What can hang from each mark
k_273: k_113
k_43: k_44 k_157
k_456: k_113 k_775
k_775: k_157 k_456
k_924: k_44 k_113
k_113: k_273 k_456 k_924
k_44: k_43 k_924
k_157: k_43

Each row was made from one small tree. The marks that hang from a mark follow it in brackets, in the order of their numbers. Every link used is in the known rows. Write each row's tree.
Known rows
k_273[k_113[k_456]]: [-12.4  -0.1  -8.2   2.7  -9.5   5.4   2.3   9.7  -4.8 -27.5  32.6  -2.4
  17.3 -14.8  -2.1  -1.6  19.2 -23.7 -14.2   1.8   1.9 -18.7   2.5]
k_273[k_113[k_456 k_924[k_44]]]: [ -1.0  -0.2  -3.8   2.8  -4.4   1.6 -17.2  11.3  -9.3 -26.8  25.9  -5.7
  13.8  -3.4   6.2  -0.9  12.8 -26.2 -14.0   3.9 -10.4 -25.8  20.7]
k_113[k_273 k_456[k_775[k_157]] k_924[k_44]]: [  1.7 -15.7  10.0 -18.4   0.2  -8.9 -52.5   1.1   8.3 -14.4  28.1  16.3
   5.5  -1.3 -13.6  12.0   7.6 -22.2 -15.6  11.6 -10.3 -27.7  40.1]
k_113[k_273 k_456[k_775]]: [-12.7  -8.3  12.6  -0.3 -11.8  -9.4 -30.3  -0.1  12.3 -16.8  34.7  22.7
  10.9  -9.6 -13.3   7.9  14.5 -21.9  -7.3   4.5  -7.6 -16.8   5.9]
k_273[k_113[k_456 k_924[k_44[k_43[k_157]]]]]: [ -5.2   0.0 -12.0   7.4  -4.2  14.9  -3.3  12.3   1.5 -28.8  25.0   4.1
  12.5   6.4   7.5 -10.2  33.6 -21.3 -31.5  -2.1 -18.6 -35.1  25.8]
k_43[k_44[k_924] k_157]: [-17.7   7.0  -5.0 -14.4  13.2 -13.0   3.0  29.1   5.1 -22.5  29.0  30.3
   4.8  -8.9   4.6   8.1  16.8 -23.9 -28.7   7.3  -7.2 -14.9  30.5]
k_456[k_775]: [-19.1  -0.8   7.7   2.9   4.2 -22.6  -6.4  13.3  23.2 -13.3  36.0   9.8
  -3.1 -15.1   1.3   4.9  14.6 -22.6  -9.1   4.0  -7.1 -17.4   5.7]
k_44[k_43]: [-24.0  12.9   5.6   4.1  -2.1 -10.1  21.5  13.3  12.9 -24.0  39.6   6.8
  -1.8  -9.2  -3.5   3.0  42.9  -1.9 -16.2  -3.1  -4.1 -20.8   3.4]
k_456[k_113[k_924] k_775]: [-12.1 -16.1   9.9  12.6  -5.3 -30.3 -22.8  11.5  22.5 -17.2  16.4  17.0
  -1.8  -5.6  10.6  13.4  -1.3 -27.3  -9.7  13.2  -4.8 -26.9   5.4]
k_157[k_43[k_44[k_924[k_113[k_456]]]]]: [-16.3  -2.5  -2.7 -16.9   7.7 -14.0  -1.8  32.5 -18.5 -39.6   6.8  12.5
   8.3 -17.8  -9.5  14.4  23.8   7.4  -9.3  10.8 -13.7  -7.2  28.2]
k_924[k_44]: [ -7.4   6.0   5.4  -2.4  11.4 -23.0   5.5  16.3   3.2 -13.2  35.8  -0.6
   0.6 -14.6  -7.5  -0.1  31.3 -22.3  -9.9  -3.3 -10.0 -20.3  15.8]
k_456[k_775[k_157]]: [-16.6  -8.3   0.9 -15.9  11.3 -17.5 -10.0  13.7  23.6 -11.7  36.1   7.3
  -5.0 -17.9  -8.3   7.1  14.1 -21.3 -17.2   7.5   2.8 -22.5  22.4]
k_43[k_44[k_924[k_113[k_273 k_456]]] k_157]: [-15.7   0.1   1.3 -18.3  10.6   6.5 -21.4  17.7 -21.1 -25.6  14.0  41.5
  11.9  -4.4  -8.1   1.8  18.9 -23.4 -18.2   8.9  -9.8  -4.7  25.1]
k_775[k_157[k_43[k_44[k_924[k_113]]]] k_456]: [-16.1  -6.3  -7.9 -40.9  23.4  -9.4 -11.6  29.6  -8.9 -27.8  24.1   7.8
  -3.4 -21.8 -16.8  16.1  27.7   1.8 -12.8  12.4  -1.4  -7.3  33.3]
k_44[k_43[k_157] k_924]: [-25.9   7.5  -4.2  -3.5   9.1  -7.2  17.9  28.4  13.2 -23.8  35.4  21.0
  -1.0 -10.1 -13.7  -0.7  43.1  -5.9 -32.2  -2.0  -7.7 -26.6  14.5]
k_273[k_113[k_456 k_924]]: [-11.6  -2.8  -1.7   5.2 -15.1   5.5 -12.8   8.4  -8.7 -30.3  30.0   3.2
  12.3  -5.0   8.5   3.8  -3.9 -23.6 -15.0   6.2  -1.0 -20.2   7.9]
k_273[k_113]: [-16.0   9.9  -5.5   4.4  -0.1  -5.2   7.8  12.7   5.4 -17.1  41.5  -6.0
   4.9 -17.4   0.6  -3.7  21.5 -28.6 -21.4  -2.5   5.1 -12.8  -1.0]
k_775[k_456]: [-16.8  -1.3   6.4  -6.3  -0.6  -8.9  -3.2   9.2   2.8 -16.4  49.5   9.2
   3.1 -15.4  -6.6   4.3  17.0 -22.8   0.1   0.3  -0.6 -15.3  -4.7]
k_43[k_44[k_924[k_113[k_273]]] k_157]: [-19.5  10.1   3.9 -16.4  20.3  -3.6 -16.0  20.7 -11.8 -13.3  22.0  38.2
  -1.7  -7.8  -4.2   0.8  21.7 -27.8 -25.9   5.3  -7.6   0.4  21.7]
k_775[k_456[k_113]]: [-11.2 -13.9   3.4   0.9  -3.3 -16.2  -3.4   8.7   7.6 -18.4  32.6  11.4
  10.6 -14.5  -7.6   7.8  22.5 -25.9   2.2   5.4   4.9 -22.6 -11.4]
k_456[k_113[k_273 k_924[k_44]] k_775[k_157]]: [  4.8 -18.6   9.8  -9.5   7.0 -27.6 -48.1   2.8  22.4  -5.0  19.3  14.6
  -1.2  -3.3 -11.9  14.0  17.0 -31.3 -23.0  12.3  -2.3 -29.4  30.3]
k_273[k_113[k_924]]: [-15.6   7.4   0.2   7.2  -5.6  -4.3  -7.0  10.8   0.8 -19.8  37.8  -0.3
  -1.5  -8.4  12.3   2.7  -0.4 -30.1 -23.5   2.2   1.4 -15.0   4.5]

Which tree is each row?
[ -8.8 -14.9 -10.0 -31.9   4.9 -20.5 -20.7  29.4  16.7 -36.0  16.2  13.0
  10.4 -17.5 -15.8  26.2  19.8   7.0 -23.9  19.1  -8.1 -23.3  54.0] => k_113[k_456[k_775[k_157[k_43[k_44[k_924]]]]]]
[ -9.7  -9.5   4.6  -2.7  18.4  -9.6 -17.0  15.4  -2.2 -20.1  11.1   3.5
   5.6 -11.8  -2.9  -6.6  31.4 -17.8   7.8   6.1 -22.0 -20.8  16.3] => k_924[k_44 k_113[k_456[k_775]]]
[ -9.1 -13.0  17.9  11.3 -11.1 -28.4 -40.2   1.0  21.6 -10.2  23.4  25.9
  -1.1  -2.9   0.4  14.7   1.6 -33.0 -15.6  11.2  -2.7 -19.4   1.6] => k_456[k_113[k_273 k_924] k_775]
[ -7.9 -11.0  10.8  -0.7 -10.1 -15.0 -21.2  -2.9   5.8 -10.2  38.5  20.0
  11.8 -12.7 -18.2   9.5  25.7 -31.0  -4.6   3.8   7.8 -14.6 -15.4] => k_775[k_456[k_113[k_273]]]
[-17.1  -8.7  14.0  -1.7   1.7  -2.4 -30.7   2.8  -3.2 -16.0  21.1  21.0
   4.4 -11.0  -9.9  -1.2  17.4 -21.5   0.6   5.2 -10.1  -9.0   0.5] => k_924[k_113[k_273 k_456[k_775]]]
[-13.8 -16.1  -2.2 -15.5   5.8 -30.7  -6.5  20.1  27.2 -13.6  34.6  -1.9
  -7.3 -27.0 -19.3  12.2  16.4 -11.0 -27.6   1.5  -3.4 -20.7  26.8] => k_456[k_775[k_157[k_43]]]
[-28.1  18.7  11.3  -6.4  13.3  -2.8  -1.6  17.4  -5.4 -21.2  29.6  16.8
  -7.4  -9.9 -23.2   1.1  55.6   5.4 -17.6   1.2  -3.6  -7.5   0.3] => k_44[k_43 k_924[k_113[k_273]]]
[-30.7   7.9  -2.2  -5.2  22.7   1.0  17.9  31.2  -2.3 -23.1  22.2  19.4
  -8.2 -11.3 -10.2  -9.7  45.9  -4.6 -24.0  -2.6 -10.2 -18.6   9.4] => k_44[k_43[k_157] k_924[k_113]]
[-27.5   5.6   1.9  -7.2  10.4   5.4  10.2  25.5 -13.3 -40.0  14.6  11.0
   5.8  -9.9 -14.8   1.7  48.6  16.0  -3.6   6.9  -8.6 -21.6   7.3] => k_44[k_43 k_924[k_113[k_456]]]
[ -1.6  -5.2   7.3  11.8  -3.4 -15.0 -14.4   5.0  12.9 -11.5  21.0  25.0
   1.9   6.8  -6.8   0.1  39.0 -27.1 -33.6  -2.1 -13.2 -30.1  16.9] => k_456[k_113[k_273 k_924[k_44[k_43[k_157]]]]]
[-10.6  -1.0   3.7  -1.9   9.4  10.8  -4.3   7.2 -11.8 -17.4  20.1  20.3
   7.2  -1.3 -16.9 -16.1  55.2 -16.7 -17.7  -7.9 -20.8 -19.1  15.5] => k_924[k_44[k_43[k_157]] k_113[k_273 k_456]]
[-12.0   6.2  -3.0   2.5  11.9  -9.9  19.6  18.2  13.7 -15.0  35.1   9.3
  -0.4  -5.5  -5.5 -10.2  52.3 -17.6 -28.0  -9.4 -18.0 -28.7  20.7] => k_924[k_44[k_43[k_157]]]
[-11.3 -18.7  -5.2 -24.8  10.1 -11.1 -15.9  19.3   3.3 -28.5   5.7   9.0
   2.9 -16.4  -1.8  11.7  15.3  -4.7 -11.7  13.3 -11.2 -11.9  40.8] => k_924[k_113[k_456[k_775[k_157[k_43[k_44]]]]]]
[-14.8   8.5  -2.2 -14.3   4.3 -32.0   4.6  32.6   5.9 -29.8  28.2  10.6
   2.3 -19.5  -9.7  21.5  24.8   1.0 -25.6   6.6  -8.4  -9.2  30.9] => k_157[k_43[k_44[k_924]]]
[ -4.4 -21.7   9.9 -16.2  -8.9  -8.9 -39.6  -3.4   3.0 -10.7  35.5  23.0
   3.7  -5.7 -16.7  18.1   2.1 -30.1 -14.7  11.5  14.4 -21.2   7.3] => k_775[k_157 k_456[k_113[k_273 k_924]]]
[ -9.5  -4.1   4.7  -5.8  15.7  -4.8  -0.4  16.6 -21.4 -22.2  14.2   1.5
   8.2 -12.6  -7.5  -7.0  31.6 -17.4   5.3   0.3 -14.9 -17.9  13.5] => k_924[k_44 k_113[k_456]]
[-16.1   7.9   8.0 -19.3   7.3   1.5 -23.2  15.0 -22.0 -30.6  14.5  30.5
  12.1  -5.2  -9.2  11.0  25.0  -8.2  -5.6  14.1  -4.9  -1.3  20.0] => k_43[k_44[k_924[k_113[k_273 k_456]]]]
[ -0.7  -8.9  16.5   0.0  -6.9 -14.1 -49.5   1.3   7.3 -16.1  28.9  18.8
   7.7   1.3  -5.5   9.6   8.5 -23.9  -7.6   7.2 -20.7 -22.9  24.1] => k_113[k_273 k_456[k_775] k_924[k_44]]
[-20.9 -11.3   6.3  -0.8   8.2  -5.0 -12.4  13.9  -1.7 -23.2  14.5  12.0
   3.8 -14.2   0.6  -2.9  14.4 -17.2   6.6   6.8 -12.6 -16.0   3.8] => k_924[k_113[k_456[k_775]]]
[-17.2   6.4  -2.0   1.0  25.3  -1.8  19.6  20.9  -1.0 -13.6  20.9   7.7
  -7.0  -5.9  -2.5 -19.1  54.6 -17.3 -19.5  -9.7 -20.1 -21.0  15.2] => k_924[k_44[k_43[k_157]] k_113]
[-18.8  -2.4  -5.3 -17.9  17.2   4.5  -3.2  29.2 -19.8 -31.6   7.2  33.4
  11.2  -6.7   2.9   1.2  15.5 -17.9 -11.5  11.7 -12.3 -12.9  28.5] => k_43[k_44[k_924[k_113[k_456]]] k_157]
[ -7.6  -6.1   0.4   3.2  -3.4   1.1  -1.6  15.0   0.2 -27.7  23.4  18.0
   7.7   6.6   2.8  -3.0  27.4 -13.4 -21.0  -1.1 -23.7 -36.6  29.8] => k_113[k_456 k_924[k_44[k_43[k_157]]]]
[ -5.0   4.7  14.7   1.6 -13.1  -1.9 -21.0   0.9  -2.2 -26.1  31.8  16.0
   8.3   8.4  -9.9   7.6  36.5  -3.2 -14.9   1.9 -17.1 -25.3  21.9] => k_113[k_273 k_456 k_924[k_44[k_43]]]
[ -5.1  -7.9   0.2  12.4   2.8 -17.3   3.7  16.3  13.6 -18.2  14.5  16.7
   1.7   3.9   3.8  -1.1  35.9 -21.8 -27.7   0.5 -15.6 -37.9  19.8] => k_456[k_113[k_924[k_44[k_43[k_157]]]]]
